Each row was made from one small tree. Brackets hold a mark, then the marks that hang from it, in the order of their numbers. Every link used is in the known rows. Write each row's tree.
Known rows
{K_161 K_117 {K_225 K_831}}: [ 0.47  2.88 -0.66  0.53 -0.07 -0.16 -0.41  0.16 -0.61 -0.56 -0.34  0.12
  0.57  0.12 -0.75  1.63 -0.16  0.18  2.55  0.69 -1.31  0.60  0.43  0.20
 -0.53]
{K_520 {K_117 K_260} K_602}: [-0.65  1.38 -0.11 -0.48 -0.18  0.97  0.88 -0.16 -0.43  0.59  0.83  0.10
 -1.18  0.89  0.63  0.30  0.08  0.15  1.10  0.30 -1.46  0.86  0.09 -0.39
 -0.57]
{K_520 {K_117 {K_260 {K_714 K_161 K_607}}} K_602}: [-0.24  1.49 -0.21 -0.65 -0.06 -0.29  0.30 -0.27 -1.47 -0.14  1.22 -0.51
 -2.47  2.27 -0.98 -1.89  0.98 -0.16  1.23  0.33 -1.50  2.09 -1.00  0.92
 -1.45]
{K_520 {K_117 {K_260 K_714}} K_602}: [-0.66  1.36 -0.32 -0.64 -0.13  0.89  0.41  0.10 -0.58  0.19  0.67 -0.35
 -1.53  1.58  0.04 -1.34  0.25 -0.32  1.36 -0.27 -0.84  1.00 -0.63 -0.42
 -0.98]
{K_161 {K_117 K_520} {K_225 {K_831 K_66 K_620}}}: [-0.09  4.93 -0.91  0.57  0.08 -0.11 -1.12  0.07  0.26 -0.81 -0.13 -0.09
  0.01  0.09 -0.34 -0.70  0.21 -0.35  3.23  0.40 -0.67 -1.07  1.92  0.27
 -1.00]
{K_714 {K_161 K_117} K_607}: [ 0.96  2.19  0.16  0.18  0.04 -0.73  0.05  0.01 -0.71 -0.55  0.23  0.04
 -0.70  0.71 -0.61  0.35  0.67  0.30  1.23  0.60 -0.86  1.78 -0.35  1.47
 -0.43]
{K_260 K_714}: [ 0.01  0.35 -0.27 -0.14  0.00 -0.05 -0.48  0.27 -0.37 -0.44 -0.13 -0.65
 -0.42  0.65 -0.69 -1.45  0.12 -0.42  0.34 -0.57  0.56  0.08 -0.87 -0.10
 -0.59]
{K_831 K_620}: [-0.73  1.37  0.17  0.14 -0.12  0.10 -0.22  0.12  0.62 -0.14  0.16 -0.02
 -0.24  0.20 -0.01  0.08  0.59 -0.13  1.31  0.00  0.18 -1.17  0.57  0.45
 -0.12]
{K_225 {K_161 K_117} {K_831 K_66 K_620}}: [ 0.47  5.37 -0.31 -0.14 -0.18  0.06 -1.26 -0.19 -0.96 -0.49  0.97 -0.92
  1.09  0.44 -0.63  0.22  0.49  0.36  1.28  0.68 -0.60 -0.79  0.93  1.00
 -0.19]
{K_117 {K_260 K_714} {K_520 K_602}}: [-0.31  1.05 -1.03 -0.39  0.07  0.59  0.08  0.28 -0.03 -0.09  0.52  0.33
 -1.93  1.25 -0.06 -2.12  0.24  0.29  0.22 -0.16  0.91  0.76 -1.38 -0.15
 -0.98]
{K_714 {K_161 {K_117 K_260} {K_225 K_831}} K_607}: [ 0.62  2.11 -0.49  0.29  0.11 -1.32 -0.73 -0.37 -1.33 -0.85  0.34  0.90
 -0.80  1.53 -2.10  0.55  0.48  0.43  2.42  1.36 -1.43  2.77 -0.26  1.56
 -1.28]
{K_831 K_66 K_620}: [-0.84  0.93  0.15 -0.17 -0.02 -0.03 -0.72 -0.36  0.37 -0.47  0.24 -0.55
  0.24 -0.17  0.28 -1.51  0.62 -0.79  0.61 -0.33  0.40 -1.71  1.41  0.47
 -0.05]
{K_260 {K_117 K_520} {K_714 {K_161 K_225} K_607}}: [ 0.25  2.03 -0.82  0.39  0.22 -1.08 -0.44  0.04 -1.33 -0.91  0.12 -0.85
 -1.77  0.95 -3.39 -3.16  0.31  0.04  1.97 -0.01 -1.15  1.75 -0.26  0.37
 -2.64]
{K_714 {K_161 {K_117 K_260 K_520} K_225} K_607}: [ 0.61  2.63 -0.60  0.36  0.30 -0.97 -0.08 -0.14 -0.62 -0.70 -0.33  1.50
 -2.20  1.17 -2.05 -1.41  0.47  0.71  2.56  1.00 -1.04  2.23 -0.53  1.30
 -1.71]
{K_520 {K_117 {K_260 K_714}}}: [-0.31  0.63 -0.29 -0.52  0.01  0.31 -0.26  0.14 -0.55  0.07  0.16  0.07
 -1.10  1.73 -1.14 -2.12 -0.24 -0.69  1.93 -0.26 -0.56  1.45 -0.74 -0.67
 -1.16]
{K_66 {K_831 K_620}}: [-0.65  2.09  0.58  0.20 -0.34  0.05 -0.99  0.30  0.76 -0.14 -0.60  0.18
  0.20  0.18  0.50  0.66  0.33  0.25  2.08  0.44 -0.09  0.27  0.81  0.21
 -0.30]
{K_117 {K_260 {K_714 {K_161 K_225}}} {K_520 K_602}}: [-0.32  1.33 -0.77 -0.40 -0.11  0.09  0.26 -0.15 -1.06 -0.38  0.23 -0.06
 -2.63  1.02 -1.55 -2.89  1.00 -0.02  0.73 -0.11 -0.42  0.87 -1.46  0.89
 -1.70]
{K_117 {K_520 K_602}}: [ 0.01  1.76 -0.57 -0.05  0.00  0.55  0.77  0.19  0.43  0.34  0.33 -0.07
 -1.04 -0.01  1.16 -0.14  0.08  0.55 -0.25  0.15 -0.16 -0.44 -0.10 -0.26
 -0.16]
{K_225 K_161 {K_831 K_66 K_620}}: [-0.04  3.05 -0.14 -0.32 -0.15 -0.36 -1.50 -0.60 -0.79 -0.28  1.15 -1.05
  0.91  0.34 -1.03 -0.50  0.56  0.11 -0.08  0.61 -0.43 -1.26  1.30  0.78
 -0.11]
{K_714 K_161}: [ 0.44  0.07  0.40 -0.21 -0.24 -0.20  0.18 -0.28 -0.58  0.02  0.33 -0.33
 -0.28  0.07 -0.32 -0.61  0.62 -0.36 -0.05 -0.13 -0.25  0.61 -0.31  1.02
 -0.18]
{K_620 {K_831 K_66}}: [ 0.53  0.34 -0.17 -0.26 -0.20 -0.31 -0.80 -0.21  0.39  0.05  0.97 -0.25
  0.30 -0.30  0.11 -1.44 -0.24 -0.38 -1.33 -0.83 -1.06  0.16  1.05  0.02
  0.35]
{K_520 K_602}: [-0.37  0.91 -0.14 -0.21 -0.19  0.59  0.66  0.02 -0.11  0.14  0.56 -0.51
 -0.36 -0.19  1.11  0.80  0.51  0.32 -0.50 -0.02 -0.25 -0.36 -0.14  0.20
  0.19]
{K_161 {K_117 K_260} K_225}: [-0.11  1.48 -0.47  0.09  0.03  0.12 -0.04  0.03 -0.37 -0.59 -0.72  1.38
 -0.55  0.51 -1.28 -0.09  0.11  0.34  2.31  0.40 -0.30  1.18 -0.56  0.39
 -1.11]

Which tree is each row?
[ 0.27  3.23 -1.47 -0.01  0.29  0.09 -0.06  0.58  0.11 -0.62  0.40  0.74
 -2.31  2.00 -0.09 -1.57  0.27  0.67  1.53  0.37  0.39  1.78 -1.35  0.38
 -1.24]
{K_161 {K_117 {K_260 {K_714 K_607}} {K_520 K_602}}}
[-0.30  3.75 -0.36  0.38 -0.09 -0.26 -1.19 -0.20 -0.24 -0.97 -0.16 -0.42
  0.75  0.00 -0.51  0.16  0.49 -0.54  2.84  0.32 -0.52 -0.86  1.79  0.72
 -0.64]
{K_161 K_117 {K_225 {K_831 K_66 K_620}}}
[ 0.69  3.38 -0.35 -0.37 -0.19  0.82  0.94  0.09 -0.20  0.24  0.69  0.70
 -1.71  0.89  0.68 -0.57  0.81  0.61  1.22  0.45 -0.28  1.80 -1.09  1.08
 -0.57]
{K_714 {K_161 {K_117 K_260 {K_520 K_602}}}}
[ 0.10 -0.02 -0.44 -0.20 -0.15 -0.82 -1.01 -0.40 -1.56 -0.76  0.30 -0.14
 -0.85  1.39 -2.75 -1.53  0.61 -0.54  1.32  0.14 -0.41  1.70 -0.98  0.95
 -1.50]
{K_117 {K_260 {K_714 {K_161 {K_225 K_831}}}}}
[ 0.78  4.95 -1.07  0.61  0.04 -0.78  0.18 -0.01 -0.92 -0.52  0.64 -0.17
 -1.36  0.61 -0.53  1.05  0.72  0.85  1.90  1.36 -2.59  1.51  0.21  1.46
 -1.16]
{K_714 {K_161 {K_117 {K_520 K_602}} {K_225 K_831}} K_607}
[ 0.28  1.72 -0.79  0.08  0.17  0.40 -0.30  0.56 -0.13 -0.21  0.13 -0.81
 -0.46  0.71 -1.35 -2.49 -0.69 -0.15  1.53 -0.56  0.21  0.92 -0.29 -1.00
 -1.56]
{K_260 {K_117 K_520} K_714}
[ 0.61  4.40 -0.77  0.01 -0.22  0.39  0.54  0.41 -0.93 -0.65 -0.19 -0.69
 -1.86  0.51 -0.70 -1.49  1.13  0.14  2.07 -0.35 -0.68  0.33 -1.24  0.90
 -1.47]
{K_260 {K_714 {K_161 {K_117 {K_520 K_602}} K_225}}}
[-0.36  1.38 -1.10 -0.15  0.15 -0.95 -0.10 -0.24 -1.00 -0.80  0.50  0.20
 -3.17  1.50 -2.03 -2.68  1.28  0.40  0.81  0.33 -0.70  1.31 -1.24  1.10
 -2.02]
{K_117 {K_260 {K_714 {K_161 K_225} K_607}} {K_520 K_602}}
[ 0.91  3.65 -0.57  0.60  0.24 -0.99  0.05  0.04 -0.53 -0.66 -0.32  0.51
 -1.60  0.52 -1.58 -0.54  0.62  0.58  2.30  0.79 -1.61  1.28 -0.10  1.17
 -1.53]
{K_714 {K_161 {K_117 K_520} K_225} K_607}
[-0.82  2.65 -0.18 -0.17 -0.29 -0.41 -0.85 -0.20 -1.18 -0.42  0.76 -0.51
 -1.35  2.05 -2.70 -1.72  0.87 -1.01  4.05  0.32 -1.92  0.75  0.22  0.78
 -1.97]
{K_520 {K_117 {K_260 {K_714 {K_161 {K_225 {K_831 K_620}}}}}}}
[ 0.23  4.24 -0.42 -0.43 -0.15  0.08 -1.45 -0.44 -0.85 -0.48  1.05  0.03
  0.58  1.10 -1.18 -0.51  0.45  0.21  1.50  0.89 -0.23  0.35  0.46  1.02
 -0.51]
{K_225 {K_161 {K_117 K_260}} {K_831 K_66 K_620}}
[ 0.23  3.32 -1.17 -0.25  0.00  0.97  0.19  0.66  0.05 -0.24  0.12  0.45
 -1.84  1.47  0.35 -1.57  0.26  0.28  1.62 -0.12  0.86  1.35 -1.64  0.10
 -0.91]
{K_161 {K_117 {K_260 K_714} {K_520 K_602}}}
[-0.08  1.37 -1.07  0.27  0.34 -0.95 -0.88  0.18 -0.65 -1.37 -0.61  0.92
 -1.61  1.75 -2.44 -1.67  0.40  0.32  2.57  0.29 -0.10  1.84 -1.09  0.48
 -1.84]
{K_161 {K_117 {K_260 {K_714 K_607}}} K_225}
[ 1.31  3.34 -0.73  0.21  0.21 -0.77 -0.40  0.49 -0.50 -0.74  0.05 -0.16
 -1.70  1.56 -1.28 -2.10  0.50  0.11  2.17  0.16 -0.41  1.64 -1.07  1.01
 -1.25]
{K_260 {K_714 {K_161 {K_117 K_520}} K_607}}
[ 0.46  5.28 -0.84 -0.29  0.03  0.09 -1.33 -0.20 -0.26 -0.19  0.82  0.49
 -0.18  1.23 -1.10 -1.36  0.09  0.58  1.75  1.08  0.04  0.31  0.59  0.62
 -0.74]
{K_225 {K_161 {K_117 K_260 K_520}} {K_831 K_66 K_620}}
[ 0.46  3.32 -0.80  0.62  0.12  0.13  0.22  0.46  0.15 -0.38 -1.00  0.79
 -0.84 -0.16 -0.54 -0.18 -0.12  0.50  2.39  0.30 -0.87  0.17  0.09 -0.08
 -1.05]
{K_161 {K_117 K_520} K_225}
[-0.58  1.31 -0.08 -0.02 -0.04 -0.30 -1.30 -0.38  0.21 -0.37  0.72 -0.70
  0.91  0.21  0.26 -0.43  0.34 -0.88  0.57  0.17  0.15 -1.14  1.90  0.37
  0.12]
{K_225 {K_831 K_66 K_620}}
[ 0.65  1.92 -0.70  0.09  0.22 -0.69 -0.43  0.20 -0.96 -0.54  0.77 -0.98
 -1.37  1.37 -2.18 -3.20  0.06 -0.02  1.40 -0.09 -0.31  1.99 -0.47  0.30
 -1.91]
{K_260 {K_117 K_520} {K_714 K_161 K_607}}
[-0.56  3.45 -0.48  0.44 -0.09  0.01 -0.77  0.12  0.12 -0.68 -0.04  1.13
 -0.14  0.95 -1.35  1.26  0.39  0.02  3.74  0.91 -0.64  0.62  0.51  0.78
 -1.09]
{K_161 {K_117 K_260} {K_225 {K_831 K_620}}}
[-0.07  2.72 -0.96 -0.10 -0.03  0.99  0.37  0.54 -0.28 -0.07  0.63 -1.27
 -0.77  0.45 -0.25 -1.86 -0.14  0.15  0.88 -0.42 -0.08  0.54 -0.40 -0.73
 -1.38]
{K_260 {K_117 {K_520 K_602}} K_714}
[ 0.87  2.57 -0.44 -0.16 -0.16 -0.57 -1.29 -0.38 -1.75 -1.25  0.14 -1.43
  0.22  0.61 -1.54 -1.83  0.69 -1.12  1.69 -0.38 -0.77  0.59  0.09  1.16
 -1.03]
{K_260 {K_714 {K_161 K_117 {K_225 {K_831 K_66}}}}}
[ 1.32  6.19 -1.11  0.04 -0.17  0.65  0.20  0.42 -0.77  0.35  1.14 -0.53
 -0.19  0.48  0.29  1.68 -0.09  1.59  0.63  1.23 -1.37  0.61 -0.45  0.32
 -0.28]
{K_225 {K_161 {K_117 {K_520 K_602}}} K_831}
[-0.32  0.55 -0.11 -0.13  0.11 -1.21 -0.34 -0.38 -1.68 -0.71  0.14  0.05
 -2.37  1.97 -3.23 -2.85  0.53 -0.53  2.57  0.37 -2.14  2.11 -0.58  0.71
 -2.28]
{K_520 {K_117 {K_260 {K_714 {K_161 K_225} K_607}}}}
[ 0.30  0.67 -0.31  0.52  0.09 -1.80 -0.71 -0.53 -1.34 -0.63  0.55 -0.35
 -0.50  0.67 -1.94  0.48  0.51  0.00  0.94  1.04 -2.28  1.12  0.55  1.34
 -0.96]
{K_714 {K_161 {K_225 K_831}} K_607}
[ 0.88  3.16 -0.39  0.62  0.05 -1.33 -0.56 -0.15 -1.34 -0.84  0.24 -0.17
 -0.24  0.74 -1.62  1.37  0.51  0.35  2.18  1.18 -2.04  1.89  0.28  1.44
 -1.09]
{K_714 {K_161 K_117 {K_225 K_831}} K_607}
[ 1.05  2.37  0.07 -0.25 -0.23  0.08 -0.11  0.34 -1.03 -0.61  0.07 -0.94
 -0.47  0.88 -0.85 -1.48  0.91 -0.51  1.71 -0.53  0.17  0.94 -1.39  1.08
 -0.66]
{K_260 {K_714 {K_161 K_117}}}
